Known rows, with every step that occurs:
nagok/soge/pipeg/gono/mutobon/kune: [-29  -4  -5  -2 -16  33  34   9  16   7 -33  35 -57   2   6  37 -45 -17
 -25  -3  -4  -6  -1 -14   0  53 -10]
tesiv/puba: [ 14  15  -6 -14   6  -5  24 -13   4   2   2  14 -40  -4 -14   2 -51 -11
 -20  45   4  -4 -21   8  19  25 -25]
viki/soge: [ -5  15  -7  -8  -6   7  35  -5  -8   1 -13  10 -35 -11  13   9 -14 -15
   0  17   1 -21   6 -11  -3  46  -5]
mutobon/soge/pipeg/gono/tesiv/puba: [ -2  26   4  -7  11   4  29  -2  14   9  -3  -2 -60  16 -38  10 -50 -18
 -22  55  10  36 -41  -1  31  45 -48]
rezim/puba/tesiv/gono: [  1  12 -10 -12  25  22  29  -5   1   3  23  14 -30  -2  14  15 -44   4
 -52  29  -7   2  -2  -8  -3  19 -29]
riliba/tesiv/gono: [-14  14 -16 -14   6  23  24  20 -14  12  42  14 -34  -9  15 -12 -63 -10
 -20  23  -2  -2  -9  -7 -13  15 -33]
tesiv/gono: [ -4  11   0  -8  11  15  25  -2  -2   0  21  26 -31  -9   8  -7 -57 -13
 -22  26  -2 -14 -20  -3   7  20 -17]
rezim/puba/tesiv/gono/mutobon: [-13  11 -14  -6  22  42  26 -12  18   0   0   4 -48  -5  32  34 -30  -7
 -71 -10  -5  -1   3   0   5  21 -24]
pipeg/soge/rezim/puba: [-12   8   0   0 -12   5  35  -1  -8  16  43  25 -49  -3  11  49 -35  -7
 -25 -42   2  19  16   1  11  39  -3]
riliba/tesiv/puba: [  4  17 -23 -20   1   2  23  10  -9  15  23   2 -43  -3  -6  -3 -57  -8
 -19  39   3   8  -9   4  -1  21 -40]
puba/rezim: [-14  -2 -11   2  -2  30  31  -4 -12  16  -4  37 -31 -18  14  13 -44  -5
 -20  23   0 -25 -14  -1   5  18 -24]
pipeg/soge/mutobon: [-17   7   2  -6 -37  19  32  10   5  15  -2  26 -55  -5  18  43 -22  -4
 -12 -14  -5   7  31  -1   7  42  -6]
pipeg/soge/rezim: [-27   2   6   0 -18  11  28   6 -13  19  27  38 -51  -6  10  47 -41 -13
  -2   3   1   6  13  -1  -2  39  -9]
pipeg/soge/rezim/puba/tesiv/gono/mutobon: [-38   4   3  -2   5  44  24   5  21  15  35  18 -69   0  36  79 -36  -9
 -57 -29 -10  23  21  -1  -8  35 -10]
viki/soge/rezim/puba/tesiv/gono/mutobon: [-40   6 -11  -9  11  51  28   6  17   1  12  -5 -66  -4  29  63 -13 -16
 -47 -35  -7  -2   3  -7 -12  42   2]
riliba/tesiv: [-11  11 -25  -9  -8  17  29  12 -29  16  12  13 -33 -10  14  -2 -41  -8
 -15  20   4  -2   7  -5  -8  21 -40]
rezim/puba/tesiv: [  4   9 -19  -7  11  15  34 -14 -12   8  -6  13 -29  -5  14  24 -22   6
 -47  26  -1   1  14  -5   3  26 -36]
soge/rezim/puba/tesiv/gono: [-22   2 -11 -10  17  32  26   6  -8   8  40  19 -44  -3   3  37 -47  -1
 -44   8  -6   5 -12  -5  -5  20 -22]
viki/soge/pipeg/gono: [-23  12   5 -11 -11  20  43   2  -3   4  -7  19 -36   2  -8  15 -22 -11
  -9  45  -4 -17  -1 -20  -8  51 -17]
soge/pipeg/gono/tesiv: [ -8  18   4   9  -7  33  39  -7  -4  12  -8  17 -36   1 -21  23 -42 -20
 -22  44   5  -3  -6  -4  14  33 -39]
gono/mutobon/soge/viki/puba: [-56  17 -23  -6 -13  19  24  13  -1  -3 -56   1 -66   0   1  17 -13 -26
 -24 -40   7  17 -37  -8   8  55 -14]
mutobon/soge/nagok: [-26  15 -16  -8  -6 -16  27  12 -10   2 -37  18 -42   3   4 -17 -38 -13
 -11 -22  10  23 -20  -3  15  34 -34]
soge/pipeg: [-12   9 -21  -4 -19  12  35  -9 -24   4 -22  29 -39  -3   6   1 -45 -11
 -19  34   6  -8 -16  -7   6  21 -31]
gono/mutobon/soge/nagok: [-41  13 -19  -1  -9   5  25   6   6  -1 -61   7 -60   0  22   2 -25 -24
 -29 -61  12  22 -16   5  22  35 -30]
rezim/puba/tesiv/gono/mutobon/kune: [-13   6 -22  -5  18  47  22   4  14   5  -6   5 -56  -3  34  33 -46   4
 -67 -58  -4  11  -6  -8  12  32 -21]
nagok/soge/mutobon/kune: [ -9  -6 -18 -11 -36  16  27  23   3   6 -30  29 -56  -8   7  33 -34  -6
   0 -30  -5  -6   8  -9   4  50   7]
soge/viki: [-25   3 -18  -7 -20  12  27  14 -14   4 -27  19 -36  -7 -16   2 -46  -6
  -3  23   3 -30 -25  -6   9  27 -20]
tesiv/puba/rezim: [  2   4  -8  -9   7  16  24  -6   8  14   6  26 -41 -10  -6  12 -59  -5
 -24  43  -1 -13 -29   8  12  18 -24]
viki/soge/mutobon: [-18  10 -12 -13 -32  25  35  11   1   1 -26   3 -52 -10  11  29   2 -11
  -2 -20  -3 -18  13  -7   3  49   5]
puba/tesiv/gono/mutobon/soge: [-38   7  -9 -10  25  34  16   1  10   4 -21  10 -63  -1  35  19 -30 -11
 -44  29   0  17 -20  -8   2  32 -37]
viki/puba/tesiv: [-18  17 -11  -9   5  20  30  -9 -19   9 -21  27 -30  -6   7  31 -17 -10
 -31  58  -7   6  15 -12 -27  39 -34]

Rows:
[-20  18 -10  -8 -20  -5  35  11   0  -2 -38  10 -35  -5   7   3 -23 -19
   0 -17  -1 -12  11  -9  -9  42  -9]
viki/soge/nagok
[-14   6  -3 -12  18  28  22   1  -3   8   9  28 -33  -6  13  14 -50  -1
 -29  74 -10 -10  -5 -11 -14  19 -35]
puba/tesiv/gono
[-28   8 -28  -7  -1  49  18  30  -2  13  13   3 -60  -9  34   6 -66 -11
 -34 -64   1   7 -12  -7   1  27 -25]
riliba/tesiv/gono/mutobon/kune
[-22  13 -16 -10  32  28  23  -5  15   0  -6  -3 -61   3  36  21 -23  -5
 -67 -18   2  30 -17  -5  15  33 -30]
rezim/puba/tesiv/gono/mutobon/soge
[-29   9   0 -10   3   8  36   3 -13   8  -6  26 -44  10 -10  -6 -36  -6
 -21  40   6  21 -31 -15  16  42 -43]
mutobon/soge/pipeg/gono
[-30   0   3  -2 -13  28  39  -7  19   2 -28  35 -47   1   4  38 -29 -27
 -31  44  -6 -14   7  -6  -8  42 -13]
nagok/soge/pipeg/gono/mutobon
[-24   4  10   2   7  39  33 -12  12   6  -9  20 -38  -9   5  29 -22 -19
 -39   0   1 -18   4   5  18  35 -25]
pipeg/gono/mutobon
[-38  11   2  -4 -13  41  41  -3  14   1 -29   9 -54   0  10  34 -10 -22
 -28   4  -2 -16   3 -12  -1  51 -12]
viki/soge/pipeg/gono/mutobon
[-24   5   6  -8   8  24  26  12   5  18  58  27 -52   2  18  59 -49   2
 -38   7 -12  24  17  -9 -15  33 -15]
pipeg/soge/rezim/puba/tesiv/gono
[ -5  13   8   6  -9  17  41  -4  11   8 -13  29 -36   2 -20  36 -41 -29
  -9  78  -2  -9   8  -9  -6  44 -22]
nagok/soge/pipeg/gono/tesiv
[-14  15   3  -2  12  25  29   5  19  20   0  10 -62  10 -30  21 -58 -12
 -26  54   6  26 -49  -1  25  38 -47]
mutobon/soge/pipeg/gono/tesiv/puba/rezim
[-62   1 -19 -14   7  37  12  27  13   3 -40   4 -70   3  13  19 -39  -6
 -30  24  -3   2 -40 -14   0  34 -33]
puba/tesiv/gono/mutobon/soge/viki
[-31  -4 -10  -7  12  38  26   3  23   1  12  21 -61  -4  21  69 -33 -21
 -50   4 -11   0   6  -1 -18  32   2]
nagok/soge/rezim/puba/tesiv/gono/mutobon
[-10  -1 -10 -10 -30  12  33   7   6   1 -25  29 -46 -10   5  34 -18 -16
  -4  20  -7 -17  15  -2  -3  39   4]
nagok/soge/mutobon
[-45   6 -25 -13  14  31  19  21  19  -2 -25 -10 -68   7  14  20 -33   0
 -53 -21  -1  14 -38 -10  13  35 -26]
rezim/puba/tesiv/gono/mutobon/soge/viki
[-60  24 -11 -11  10  22  19  17  16  -2 -46   9 -62   7  23  21 -28 -26
 -49 -22  -7  46 -11 -11 -20  43 -32]
viki/puba/tesiv/gono/mutobon/soge/nagok
[-21   3  -4  -3  -5  17  32   2  -8  23  30  27 -51   1  18  69 -27   4
 -33   8  -6  23  32  -6 -11  39 -21]
pipeg/soge/rezim/puba/tesiv
[-42   0 -27  -3  11  33  25  -2  -8   9 -17   2 -73   1  26  53  -5  -8
 -54 -43  10  33 -12   1  15  40 -30]
gono/mutobon/soge/rezim/puba/tesiv
[-33  13 -27 -11  15  32  27  -1   8   0 -20   1 -71  12  36  19 -32  -5
 -69  -7   2  39 -29 -11  10  28 -37]
rezim/puba/tesiv/gono/mutobon/soge/pipeg
[-72   9 -15  -5   0  46  19  29  17   3 -24  14 -69  -5   8  19 -42 -22
 -33 -40  -4   6 -61 -11  -2  42  -7]
tesiv/gono/mutobon/soge/viki/puba/rezim
[-16  15 -19  -9 -23  10  38  -2 -15   0 -27  14 -45  -2  12   7 -24 -15
  -3  29   2 -13  -5 -18  -8  41 -12]
viki/soge/pipeg
[  3  17  15  10  10  29  35 -10   5  12   5  13 -26  -7 -20  26 -33 -21
 -19  36   4 -11   6   2  19  37 -33]
pipeg/gono/tesiv
[  4  30  10  -8  -2  16  37  -3  25   5  -4  -9 -52   9 -36  30 -36 -24
 -11  59   0  -1 -11  -6   7  53 -22]
viki/soge/pipeg/gono/tesiv/puba
[-14  -5 -16  -8   1  11  33   0  -7   9   7  29 -42  -4   4  59 -23  -8
 -26  38  -7   0  18  -7 -21  37 -10]
nagok/soge/rezim/puba/tesiv
[-72   9  -3 -11   5  40  25  22  10   9 -49   8 -59   8 -14  43  -5 -12
 -38  23  -7  16 -16 -18 -13  63 -36]
pipeg/gono/mutobon/soge/viki/puba/tesiv
[ -8   4 -16  -7 -21  -4  36  -6 -10   1 -26  40 -39  -2   7  13 -43 -19
  -6  68  -2 -12  -2 -11 -14  31 -13]
nagok/soge/pipeg
[-65  11 -26 -10  -7  30  20  17  -3   5 -70   2 -67   3   6  37  -5 -15
 -32   9   0  20 -20 -15 -12  54 -31]
gono/mutobon/soge/viki/puba/tesiv
[  7  13  17   3  19  36  29  -6  29  21  19  15 -39  -7 -33  36 -57 -14
 -27  54  -2 -11 -18  10  20  30 -34]
pipeg/gono/tesiv/puba/rezim
[-58  19 -13 -11   0  24  19  22  12  -8 -27   2 -67   2   0   8 -35 -28
 -29 -38   1  17 -52 -11   4  49  -7]
tesiv/gono/mutobon/soge/viki/puba
[-62  16   2  -9 -13  41  20  24  26  10 -17  20 -63   2  15  62 -38 -16
 -36  23 -20   8  13 -16 -35  48 -11]
pipeg/soge/viki/puba/tesiv/gono/mutobon
[-36  14 -13  -7  11  53  18   8   6   6 -21  17 -58  -5  26  40 -41 -13
 -49 -27 -10  16  -4 -15 -17  46 -19]
viki/puba/tesiv/gono/mutobon/kune
[-13  11 -14  -6  -6  12  38   0 -13   1  19   2 -46  -7   6  33 -10 -14
 -15 -49   5  -5  -2  -5   6  48   9]
viki/soge/rezim/puba
